What can hang from each mark:
H: L T
A: Z
Z: L S
S: N Z
T: H X
F: A
X: A
L: H Z
Y: Z
N: S

Every row comes from one small tree of marks. The marks that hang from a mark follow it in brackets, in alphabetical order. Every link used is in the known rows. Which tree was each row made from?
Known rows:
Z[L[H[T]] S[N]]: [ 0.19  0.24 -0.54 -0.51  0.09 -0.37 -0.14  0.32  0.38 -0.05  0.18 -0.29
 -0.09 -0.01 -0.41  0.19 -0.19 -0.15  0.26  0.04 -0.04  0.28  0.57  0.15
 -0.40]
X[A[Z]]: [-0.08  0.05  0.10 -0.52  0.06 -0.12 -0.09  0.18  0.58 -0.34  0.04  0.01
 -0.22 -0.08 -0.13  0.21  0.02 -0.18  0.38  0.12 -0.16  0.15  0.01  0.22
 -0.79]
Y[Z[S[N]]]: [-0.33  0.35 -0.29 -0.26  0.22 -0.23 -0.11  0.49  0.45 -0.51  0.02  0.30
 -0.22 -0.17 -0.42  0.32 -0.19 -0.22  0.17  0.21 -0.19  0.22  0.41  0.14
 -0.55]
S[N Z]: [-0.31  0.36 -0.46 -0.46  0.04  0.17  0.00  0.39  0.42 -0.20  0.09 -0.34
 -0.18 -0.26 -0.21  0.25 -0.26  0.16  0.07  0.14 -0.10  0.14  0.13  0.21
 -0.64]
L[H[T]]: [ 0.14  0.28 -0.28 -0.54 -0.09  0.05 -0.10  0.00  0.43 -0.14  0.01 -0.42
 -0.23  0.14 -0.34  0.06 -0.26  0.26  0.17 -0.21 -0.13  0.20  0.50  0.29
 -0.53]
S[Z]: [-0.25  0.25 -0.23 -0.46  0.07  0.24 -0.03  0.31  0.47 -0.26  0.03 -0.40
 -0.15 -0.11 -0.20  0.17 -0.16  0.12  0.14 -0.09 -0.14  0.10  0.20  0.34
 -0.61]
Z[L[H] S[N]]: [ 0.09  0.27 -0.40 -0.35  0.18 -0.51 -0.12  0.23  0.37 -0.03  0.17 -0.29
 -0.04 -0.17 -0.18  0.29 -0.30 -0.22  0.24  0.14 -0.11  0.24  0.44  0.05
 -0.46]
A[Z[L[H] S]]: [ 0.28  0.03  0.03 -0.42  0.20 -0.48 -0.13  0.17  0.46 -0.14  0.21 -0.29
  0.07  0.08 -0.05  0.13 -0.05 -0.20  0.42  0.06 -0.09  0.15  0.44  0.18
 -0.62]
H[L[Z] T[X]]: [-0.04  0.01 -0.39 -0.56 -0.02  0.62 -0.03 -0.26  0.76 -0.48  0.09  0.26
 -0.25  0.13 -0.57 -0.23 -0.01 -0.43  0.12  0.14 -0.31  0.07  0.13  0.40
 -0.39]
A[Z[L[H[T]]]]: [ 0.35  0.03 -0.18 -0.61  0.02 -0.13 -0.06  0.05  0.43 -0.12  0.20 -0.41
 -0.13  0.25 -0.04 -0.07  0.01  0.12  0.41 -0.07 -0.05  0.15  0.37  0.27
 -0.59]
S[N Z[L[H[T]]]]: [ 0.05  0.26 -0.75 -0.62 -0.01  0.08  0.00  0.33  0.31 -0.05  0.19 -0.63
 -0.11  0.03 -0.15  0.15 -0.25  0.20  0.14  0.00  0.00  0.17  0.39  0.28
 -0.48]
F[A[Z[L]]]: [ 0.06  0.00  0.04 -0.47  0.22  0.01  0.02  0.18  0.49 -0.13  0.10 -0.33
 -0.25 -0.30  0.11  0.13  0.04 -0.17  0.56  0.31 -0.08  0.16  0.01  0.36
 -0.61]
S[Z[L[H]]]: [ 0.00  0.18 -0.38 -0.46  0.12  0.01 -0.01  0.18  0.35 -0.09  0.13 -0.71
 -0.01  0.02  0.08  0.17 -0.22  0.08  0.22 -0.13 -0.10  0.12  0.34  0.31
 -0.52]
S[N Z[L[H]]]: [-0.06  0.29 -0.61 -0.47  0.10 -0.06  0.02  0.25  0.31 -0.01  0.20 -0.63
 -0.04 -0.12  0.07  0.24 -0.34  0.12  0.13  0.09 -0.08  0.16  0.26  0.18
 -0.53]
T[H]: [ 0.02  0.10 -0.10 -0.44 -0.04 -0.06 -0.07 -0.32  0.25 -0.39 -0.04 -0.18
 -0.39  0.14 -0.23  0.25 -0.25  0.08  0.20 -0.08 -0.15  0.16  0.12  0.17
 -0.57]
S[N Z[L]]: [-0.23  0.24 -0.56 -0.46  0.15  0.02  0.02  0.41  0.39 -0.13  0.17 -0.40
 -0.16 -0.23 -0.03  0.20 -0.13 -0.03  0.20  0.14 -0.07  0.16  0.08  0.19
 -0.51]
H[L T[X[A]]]: [-0.02  0.01 -0.46 -0.63 -0.09  0.53 -0.15  0.13  0.73 -0.44 -0.03  0.22
 -0.28 -0.05 -0.84 -0.06 -0.04 -0.44  0.18  0.09 -0.25  0.17  0.02  0.38
 -0.42]
H[L[Z] T[X[A]]]: [-0.12 -0.08 -0.42 -0.63 -0.03  0.53 -0.06 -0.19  0.80 -0.54  0.04  0.39
 -0.26  0.08 -0.62 -0.06  0.02 -0.69  0.16  0.16 -0.30  0.10  0.04  0.45
 -0.46]
A[Z]: [ 0.00  0.13  0.11 -0.45  0.06 -0.01 -0.06  0.12  0.56 -0.26  0.09 -0.12
 -0.21 -0.01 -0.09  0.04  0.00  0.08  0.33  0.06 -0.16  0.11  0.11  0.20
 -0.74]
S[Z[L]]: [-0.18  0.12 -0.35 -0.46  0.18  0.09 -0.01  0.33  0.41 -0.20  0.12 -0.46
 -0.13 -0.09 -0.02  0.12 -0.02 -0.06  0.28 -0.08 -0.11  0.12  0.15  0.32
 -0.49]
T[H X]: [ 0.00  0.00 -0.11 -0.39 -0.01  0.33 -0.12 -0.43  0.14 -0.40 -0.03 -0.02
 -0.36 -0.01 -0.36  0.16 -0.45  0.03  0.19  0.03 -0.23  0.03 -0.06  0.16
 -0.54]
X[A[Z[L[H] S]]]: [ 0.21 -0.06  0.02 -0.49  0.19 -0.58 -0.15  0.25  0.48 -0.21  0.17 -0.16
  0.06  0.03 -0.08  0.30  0.02 -0.44  0.47  0.07 -0.08  0.18  0.34  0.22
 -0.68]
T[H[L[Z[S]]]]: [ 0.08 -0.06 -0.18 -0.47  0.02 -0.23 -0.03 -0.50  0.61 -0.62  0.07  0.23
 -0.18  0.33 -0.51  0.18  0.04 -0.63  0.12  0.13 -0.20  0.18  0.31  0.28
 -0.46]
N[S]: [-0.15  0.21 -0.10 -0.34  0.16  0.26 -0.06 -0.04  0.36 -0.31  0.01 -0.29
 -0.19 -0.08 -0.32  0.18 -0.30  0.13  0.11 -0.08 -0.18  0.10  0.20  0.15
 -0.46]

Which tree is each row?
[ 0.04  0.28 -0.39 -0.50  0.04 -0.25 -0.06 -0.04  0.47 -0.23  0.16 -0.07
 -0.09  0.09 -0.36  0.23 -0.28 -0.17  0.11  0.09 -0.12  0.19  0.64  0.22
 -0.56]
L[H[T] Z[S[N]]]
[ 0.05  0.10 -0.30 -0.56 -0.06  0.36 -0.18  0.00  0.36 -0.22 -0.02 -0.12
 -0.21 -0.03 -0.49  0.15 -0.44 -0.06  0.20 -0.06 -0.20  0.09  0.24  0.31
 -0.54]
L[H[T[X[A]]]]
[ 0.03  0.05 -0.41 -0.47  0.00 -0.29  0.00 -0.42  0.58 -0.56  0.12  0.28
 -0.21  0.18 -0.51  0.25 -0.07 -0.60  0.04  0.33 -0.17  0.22  0.23  0.17
 -0.50]
T[H[L[Z[S[N]]]]]
[-0.18  0.07 -0.33 -0.42  0.26  0.35  0.01  0.19  0.28 -0.28  0.15 -0.58
 -0.05 -0.05 -0.14  0.19 -0.16  0.04  0.16 -0.09 -0.08  0.05  0.16  0.26
 -0.40]
N[S[Z[L]]]
[ 0.25  0.12 -0.33 -0.51  0.09 -0.31 -0.17  0.25  0.41 -0.14  0.12 -0.34
 -0.08  0.14 -0.40  0.11 -0.07 -0.17  0.33 -0.20 -0.06  0.23  0.64  0.29
 -0.38]
Z[L[H[T]] S]
[-0.24  0.26 -0.21 -0.33  0.20 -0.28 -0.05  0.06  0.55 -0.33  0.14  0.17
 -0.15 -0.17 -0.22  0.28 -0.18 -0.42  0.17  0.24 -0.19  0.16  0.33  0.13
 -0.60]
L[Z[S[N]]]
[-0.01  0.12 -0.37 -0.42  0.21  0.25  0.01  0.04  0.20 -0.14  0.16 -0.80
  0.08  0.06 -0.04  0.25 -0.38  0.19  0.09 -0.13 -0.08  0.05  0.35  0.26
 -0.43]
N[S[Z[L[H]]]]
[-0.27  0.23 -0.40 -0.26  0.32 -0.39 -0.10  0.47  0.42 -0.46  0.12  0.24
 -0.20 -0.13 -0.23  0.26 -0.05 -0.40  0.31  0.25 -0.17  0.24  0.36  0.12
 -0.43]
Y[Z[L S[N]]]
[ 0.10 -0.03 -0.30 -0.48 -0.10  0.41 -0.09 -0.45  0.44 -0.47 -0.01  0.09
 -0.31  0.09 -0.60  0.00 -0.26 -0.20  0.08  0.16 -0.27  0.09 -0.10  0.22
 -0.43]
T[H[L] X]
[ 0.12  0.18 -0.28 -0.50 -0.06  0.47 -0.15 -0.06  0.34 -0.16  0.02 -0.23
 -0.20  0.01 -0.46 -0.01 -0.48  0.19  0.15 -0.10 -0.22  0.07  0.33  0.27
 -0.49]
L[H[T[X]]]
[ 0.11 -0.02  0.06 -0.41  0.23 -0.39 -0.13  0.35  0.53 -0.26  0.20 -0.05
 -0.05 -0.03 -0.14  0.09  0.18 -0.34  0.49  0.11 -0.10  0.16  0.26  0.18
 -0.58]
A[Z[L S]]
[ 0.10  0.14 -0.52 -0.62  0.01  0.13 -0.03  0.22  0.36 -0.13  0.14 -0.70
 -0.08  0.17 -0.14  0.08 -0.12  0.17  0.22 -0.22 -0.03  0.14  0.47  0.42
 -0.46]
S[Z[L[H[T]]]]
[ 0.24  0.03 -0.32 -0.46  0.13  0.10 -0.21  0.15  0.32 -0.14  0.13 -0.19
 -0.05  0.01 -0.52  0.02 -0.28 -0.22  0.32 -0.06 -0.15  0.11  0.47  0.27
 -0.35]
Z[L[H[T[X]]] S]
[-0.07  0.31 -0.25 -0.35  0.14 -0.37 -0.05 -0.10  0.47 -0.21  0.15 -0.06
 -0.02 -0.07 -0.13  0.32 -0.38 -0.28  0.10  0.18 -0.18  0.16  0.51  0.12
 -0.64]
L[H Z[S[N]]]
[-0.21  0.12 -0.17 -0.27  0.35 -0.33 -0.12  0.42  0.44 -0.54  0.06  0.17
 -0.17  0.02 -0.23  0.18  0.08 -0.44  0.38  0.01 -0.19  0.20  0.45  0.24
 -0.40]
Y[Z[L S]]
[-0.13  0.22 -0.41 -0.42  0.11 -0.20 -0.02  0.03  0.84 -0.40  0.15  0.28
 -0.09 -0.09 -0.48  0.12  0.01 -0.66  0.06  0.34 -0.24  0.23  0.31  0.19
 -0.48]
H[L[Z[S[N]]]]
[ 0.14  0.15 -0.18 -0.35  0.21 -0.44 -0.14  0.15  0.40 -0.10  0.11 -0.34
  0.00 -0.01 -0.19  0.19 -0.17 -0.26  0.32 -0.11 -0.14  0.21  0.51  0.18
 -0.44]
Z[L[H] S]
[ 0.10  0.09 -0.52 -0.57  0.09  0.38  0.00  0.13  0.19 -0.18  0.16 -0.81
  0.00  0.20 -0.25  0.15 -0.27  0.27  0.10 -0.24  0.00  0.06  0.48  0.35
 -0.37]
N[S[Z[L[H[T]]]]]
[ 0.28  0.02  0.06 -0.43  0.25 -0.32 -0.06  0.20  0.41 -0.03  0.13 -0.45
  0.01 -0.23 -0.03  0.26 -0.11 -0.24  0.51  0.29 -0.04  0.17  0.41  0.36
 -0.61]
F[A[Z[L[H] S]]]
[-0.02  0.18 -0.56 -0.58  0.00 -0.06 -0.04  0.12  0.83 -0.44  0.15  0.29
 -0.16  0.07 -0.71  0.04  0.12 -0.57  0.08  0.25 -0.16  0.26  0.43  0.30
 -0.41]
H[L[Z[S[N]]] T]
[ 0.00 -0.12 -0.24 -0.47 -0.03  0.40  0.00 -0.77  0.52 -0.59  0.06  0.25
 -0.29  0.23 -0.37 -0.02 -0.21 -0.46  0.08  0.22 -0.32  0.01 -0.07  0.26
 -0.47]
T[H[L[Z]] X]
[-0.08 -0.08 -0.11 -0.45 -0.01  0.24 -0.15 -0.36  0.17 -0.46 -0.08  0.11
 -0.38 -0.04 -0.39  0.34 -0.42 -0.23  0.24  0.07 -0.22  0.06 -0.17  0.20
 -0.60]
T[H X[A]]
[-0.03  0.17 -0.21 -0.28  0.30 -0.42 -0.12  0.25  0.40 -0.42  0.08 -0.07
 -0.05  0.14 -0.14  0.22 -0.13 -0.28  0.32 -0.05 -0.18  0.20  0.61  0.24
 -0.44]
Y[Z[L[H] S]]
[ 0.08  0.05 -0.53 -0.57  0.05  0.55 -0.08  0.16  0.25 -0.13  0.15 -0.53
 -0.05  0.03 -0.28  0.00 -0.32  0.13  0.21 -0.10 -0.11  0.01  0.30  0.39
 -0.42]
S[Z[L[H[T[X]]]]]
[ 0.11 -0.12 -0.25 -0.70 -0.11  0.52 -0.12  0.15  0.78 -0.44  0.07  0.29
 -0.21  0.04 -0.72 -0.12  0.09 -0.38  0.27  0.23 -0.21  0.10 -0.05  0.39
 -0.59]
H[L T[X[A[Z]]]]
[ 0.12 -0.04  0.10 -0.42  0.30 -0.22 -0.06  0.37  0.47 -0.16  0.11 -0.21
 -0.11 -0.34 -0.14  0.23  0.10 -0.38  0.59  0.32 -0.05  0.18  0.22  0.37
 -0.58]
F[A[Z[L S]]]
[-0.08  0.11 -0.19 -0.43  0.13 -0.13 -0.05 -0.03  0.90 -0.49  0.10  0.22
 -0.06  0.08 -0.49  0.03  0.14 -0.68  0.14  0.11 -0.26  0.19  0.38  0.32
 -0.45]
H[L[Z[S]]]
[ 0.07  0.13 -0.35 -0.42  0.20 -0.28 -0.14  0.32  0.37 -0.42  0.09 -0.07
 -0.12  0.27 -0.37  0.14 -0.02 -0.21  0.33 -0.12 -0.11  0.22  0.74  0.34
 -0.36]
Y[Z[L[H[T]] S]]
[ 0.05  0.19 -0.24 -0.54 -0.02  0.04 -0.01 -0.30  0.50 -0.26  0.09 -0.26
 -0.20  0.28 -0.12  0.05 -0.19 -0.01  0.18 -0.15 -0.17  0.13  0.52  0.34
 -0.57]
L[H[T] Z]
[ 0.02 -0.12 -0.32 -0.54 -0.11  0.33 -0.11 -0.41  0.48 -0.53 -0.06  0.23
 -0.32  0.06 -0.65  0.17 -0.23 -0.48  0.14  0.17 -0.27  0.12 -0.18  0.25
 -0.48]
T[H[L] X[A]]
[ 0.09  0.17 -0.18 -0.50  0.07 -0.17 -0.10 -0.10  0.52 -0.33  0.11 -0.13
 -0.07  0.25 -0.37  0.16 -0.16 -0.22  0.18 -0.13 -0.14  0.15  0.72  0.34
 -0.53]
L[H[T] Z[S]]
